Each row was made from one small tree. The marks that hang from a mark follow it in brackets, in the order of their numbers. Every link used is in the known rows. Write each row's tree.
Known rows
K_184{K_23 K_673}: [-3.06  0.86 -1.82 -3.03 -0.78  3.04 -2.98  2.43  1.53 -3.66  1.24 -1.05
  4.60 -0.14 -4.57 -3.08  2.57  2.63]
K_184{K_23{K_549 K_955{K_454}} K_673}: [ 1.43 -4.64 -3.90  3.02  0.32 -2.05 -4.83 -2.78 -0.68  0.70  1.08 -1.19
 -3.28  0.45  4.26 -1.04 -0.39 -1.78]
K_184{K_23{K_955}}: [-0.84  1.61  2.83 -0.85  1.41  1.56 -0.21  1.01  0.22 -3.08  0.42 -0.36
  1.31  1.47 -1.57 -2.29  0.23  0.39]
K_673{K_184{K_23{K_454 K_955{K_877}}}}: [-0.21 -4.60  4.75  4.82 -3.18 -1.79 -0.47 -4.04  0.88  1.26  0.98  2.70
 -4.27  0.15 -0.40 -2.07 -0.40 -3.91]
K_673{K_184{K_23{K_454 K_549}}}: [ 4.79 -0.61  1.94  3.05 -3.75  0.74  1.72 -0.67  0.56  1.19  0.70  1.21
 -2.30 -0.78  2.77 -1.27  1.85 -2.91]
K_184{K_23{K_454}}: [-0.22  1.90  2.75 -0.08 -0.23  1.51  0.91  1.20  0.64 -3.05  1.97  0.46
  1.43 -0.01 -1.67 -1.78  0.78 -2.42]
K_673{K_184{K_23{K_955{K_877{K_454 K_549}}}}}: [-4.07 -1.88 -3.31  1.54 -2.91 -0.80 -2.03 -2.64 -0.08  4.17  2.38  2.97
  1.01 -2.41 -2.40 -0.96 -0.97  0.39]
K_549{K_877{K_454{K_955}}}: [-0.48  2.37 -0.48 -4.72  2.58  0.56 -1.22  4.58 -2.72  1.58 -2.39 -0.39
  2.03 -4.40  0.84  3.61 -1.57  0.61]
K_184{K_23{K_454{K_877} K_955}}: [ 0.33  2.03  0.44  3.10 -1.98 -2.21  0.94 -2.59 -1.52  1.22  2.25  2.26
 -4.65  1.23  1.57 -3.03 -2.18 -3.15]
K_23{K_955}: [ 0.82  2.45  5.89 -2.22  4.62  1.41  1.53  3.54  1.26 -4.89 -0.77 -1.76
  0.12  2.91 -0.14 -1.10  1.24  2.78]
K_673{K_184{K_23{K_549 K_955{K_877{K_454}}}}}: [ 1.21 -3.28 -1.84  4.24 -2.11 -1.34 -0.52 -2.80 -1.09  5.03 -0.48  1.93
 -1.71 -1.43  3.64 -0.30 -2.01 -2.84]
K_23{K_454{K_877}}: [ 2.22  3.19  2.85 -0.35  0.45  0.07  3.73  1.90  0.60 -1.52 -0.67  0.06
 -1.33  1.75  0.91 -0.20  0.72 -0.82]
K_955{K_877}: [-0.10 -0.16  5.08 -2.06  4.12  2.58  3.22  3.58  1.75 -4.45 -4.68 -2.24
  5.12  2.27 -2.67  2.55  1.35  0.37]
K_454{K_877{K_549} K_955}: [-0.03  5.86 -2.01 -4.73  0.11 -0.12  3.32  0.84 -0.77  0.44 -1.55 -1.49
  2.33  0.59 -0.31  2.74 -1.84  4.56]
K_184{K_23{K_955} K_673}: [-3.32  0.22 -0.94 -1.26  0.05  0.90 -3.77  0.58  0.69 -2.85  3.15 -0.51
  0.01  0.76 -2.65 -4.51  0.55  2.62]
K_673{K_184{K_23{K_955}}}: [ 0.30 -1.11  4.32 -0.45 -2.85  1.40 -1.34 -0.26  1.69 -1.10 -0.12  1.16
 -0.16  0.62 -2.11 -3.29  3.08  1.18]
K_673{K_184}: [ 2.39  0.09  6.68 -3.44 -0.41  3.53  1.38  4.24  3.55 -3.82 -2.92 -0.93
  3.45  0.94 -2.58 -0.69  6.12  3.47]
K_877{K_454 K_549}: [-2.04  5.30 -2.42 -4.54  3.21  2.51  1.17  5.01  0.71 -1.93  2.17 -0.79
  5.41 -1.37 -2.11  0.32  1.21  4.28]
K_454{K_877}: [ 1.79  3.56  2.10 -3.14  1.46  2.16  3.60  3.83  0.87 -2.48 -3.85 -1.17
  3.21  2.22 -0.99  0.75  2.30  1.83]
K_955{K_454 K_877}: [ 1.29 -5.48  4.51  0.00  3.57  0.58  0.56  0.77  1.87 -3.28 -6.11 -2.14
  3.96  1.64 -0.68  4.48  2.17 -2.64]

Which tree is each row?
[ 0.65  4.93 -1.14 -0.85  0.39 -0.35  3.99  1.55 -0.14 -0.04  1.48  0.25
 -0.93  0.98 -0.05  0.42 -0.14  1.12]	K_23{K_454{K_877{K_549}}}
[ 0.21  0.54 -3.23  1.03  0.97  0.07 -2.09  0.01 -0.82 -0.59  2.29 -1.20
 -2.32  1.05  2.26 -3.16 -1.14  1.30]	K_184{K_23{K_549 K_955} K_673}
[ 1.40  0.07 -2.16 -1.70  0.64 -0.23  1.21  0.53  0.50  0.12 -3.15 -1.09
  2.73  0.99 -0.09  3.50  2.18  0.76]	K_955{K_454{K_877{K_549}}}
[-3.67  3.45 -8.34 -0.67 -5.31 -2.76 -2.07 -4.17 -1.93  3.35  5.77  1.17
 -2.42 -2.25 -0.83 -1.53 -4.02  1.71]	K_184{K_23{K_454{K_877{K_549} K_955}} K_673}
[-1.72  2.20  0.79 -3.75  2.90  0.52  2.87  0.65  0.11 -1.52 -2.26 -2.42
  4.18  0.38 -1.82  4.49 -2.68  2.98]	K_454{K_955{K_877{K_549}}}
[ 4.20 -0.32  1.24 -0.01 -2.68  2.98  1.46  0.95  1.09  0.23 -2.57 -0.26
  2.26 -0.28  0.97 -0.26  3.35 -0.20]	K_673{K_184{K_23{K_549}}}
[-2.09  6.01 -2.81 -5.56  1.84  0.40  0.41  2.37 -0.52 -0.66  2.75 -1.28
  4.09 -2.44 -0.42  1.56 -2.03  4.98]	K_877{K_454{K_955} K_549}
[-3.15  2.10 -2.53 -2.44  3.47  1.18  1.82  3.12  0.25 -0.61  0.03 -0.39
  5.80 -1.11 -2.45  2.47 -0.73  1.73]	K_955{K_877{K_454 K_549}}
[ 0.29  1.32 -2.67  1.15 -6.72 -0.42  1.16 -2.43  0.46  3.85  2.12  3.35
 -1.05 -1.32 -1.88 -1.57  1.85 -0.26]	K_673{K_184{K_23{K_454{K_877{K_549}}}}}
[ 4.64 -1.78  0.20  2.24 -4.05 -1.28 -0.39 -1.63 -3.33  6.33 -1.89  1.68
 -5.29 -4.47  4.70  2.75 -1.47 -4.66]	K_673{K_184{K_23{K_454{K_955} K_549{K_877}}}}
[-1.93  1.03  1.86 -0.75  5.04  0.26  2.65  1.30  0.66 -2.01 -0.81 -1.33
  0.97  2.51 -1.54  1.69 -1.30  2.39]	K_23{K_955{K_877{K_549}}}
[-1.26 -7.80 -0.08  3.16 -2.92 -1.93 -3.05 -5.42  0.98  3.06 -1.56  1.56
 -0.34 -0.46 -1.48  1.84  1.18 -2.12]	K_673{K_184{K_23{K_955{K_454 K_877{K_549}}}}}
[ 5.46 -2.55  3.02  1.86  4.83 -1.23  0.75  0.26 -0.02 -1.49 -2.79 -2.57
 -3.30  2.73  6.71  2.21  0.48 -1.68]	K_23{K_549 K_955{K_454}}
[ 4.36  0.76  2.03  0.18  6.37  0.65  1.97  4.70 -2.78  0.99 -4.37 -1.51
 -3.72  0.47  5.15  2.84 -0.53 -1.22]	K_23{K_549{K_877} K_955}
[ 1.02 -0.47 -1.42  0.19  1.65 -2.49  0.29 -1.19 -0.26  0.99 -1.28 -0.52
 -2.01  2.09  1.99  1.92  0.22  0.69]	K_23{K_955{K_454{K_877{K_549}}}}
[ 4.37 -2.25 -0.31  0.34 -1.73  2.84  0.04  2.63 -1.76  3.98 -5.50  0.69
  0.53 -2.87  1.06  2.38  3.29 -2.72]	K_673{K_184{K_23{K_549{K_877}}}}
[ 3.67  0.41  3.10  2.01  2.90 -2.14  4.49 -1.27 -1.37  0.10 -1.89 -2.08
 -3.16  0.87  5.95  4.39 -5.33 -3.06]	K_23{K_454{K_955{K_877}} K_549}
[-2.82  0.03 -0.40  1.69 -0.86 -1.39 -3.83 -1.25  0.03 -1.79  6.59  1.03
 -4.55  0.20 -0.62 -5.62 -0.90  0.11]	K_184{K_23{K_454 K_955} K_673}
[-7.37 -0.54 -8.61  0.70 -0.19 -1.50 -4.66 -1.82 -1.24  2.54  5.74  1.45
  0.98 -2.33 -2.87 -2.30 -3.48  1.92]	K_184{K_23{K_955{K_877{K_454 K_549}}} K_673}
[-3.29 -8.18 -1.70  2.96 -0.13 -2.06 -5.82 -4.04  0.46 -0.22 -0.63 -0.12
 -0.91  0.45 -1.01 -0.33 -0.58 -2.81]	K_184{K_23{K_955{K_454 K_877}} K_673}
[ 4.55  0.15  1.39  1.86 -4.82 -1.17  1.03 -3.41 -0.58  2.45  1.19  0.70
 -3.76 -1.96  4.48  0.13 -1.43 -2.25]	K_673{K_184{K_23{K_454{K_955} K_549}}}
[-4.42 -3.00 -1.18  0.98  0.44 -0.13 -3.20 -1.42  0.14 -1.47  0.87 -0.19
  0.35  0.99 -3.00 -2.39 -1.47  0.19]	K_184{K_23{K_955{K_877}} K_673}
[-5.48 -1.53 -4.31  3.27 -0.37 -2.53 -2.62 -3.56 -0.75  1.16  6.25  1.35
 -3.73 -0.30 -2.02 -2.71 -3.61 -0.46]	K_184{K_23{K_454 K_955{K_877{K_549}}} K_673}
[ 1.23 -0.96  4.21  0.69 -4.50  1.51 -0.16 -0.17  2.08 -1.07  1.46  1.93
  0.03 -1.06 -2.10 -2.74  3.60 -1.60]	K_673{K_184{K_23{K_454}}}
[-0.58 -1.28 -4.24  1.47 -1.52 -2.47 -1.53 -3.97 -1.27  3.01 -0.23  1.05
 -0.84  0.65  0.46  0.81 -0.80 -1.47]	K_184{K_23{K_955{K_454{K_877{K_549}}}}}
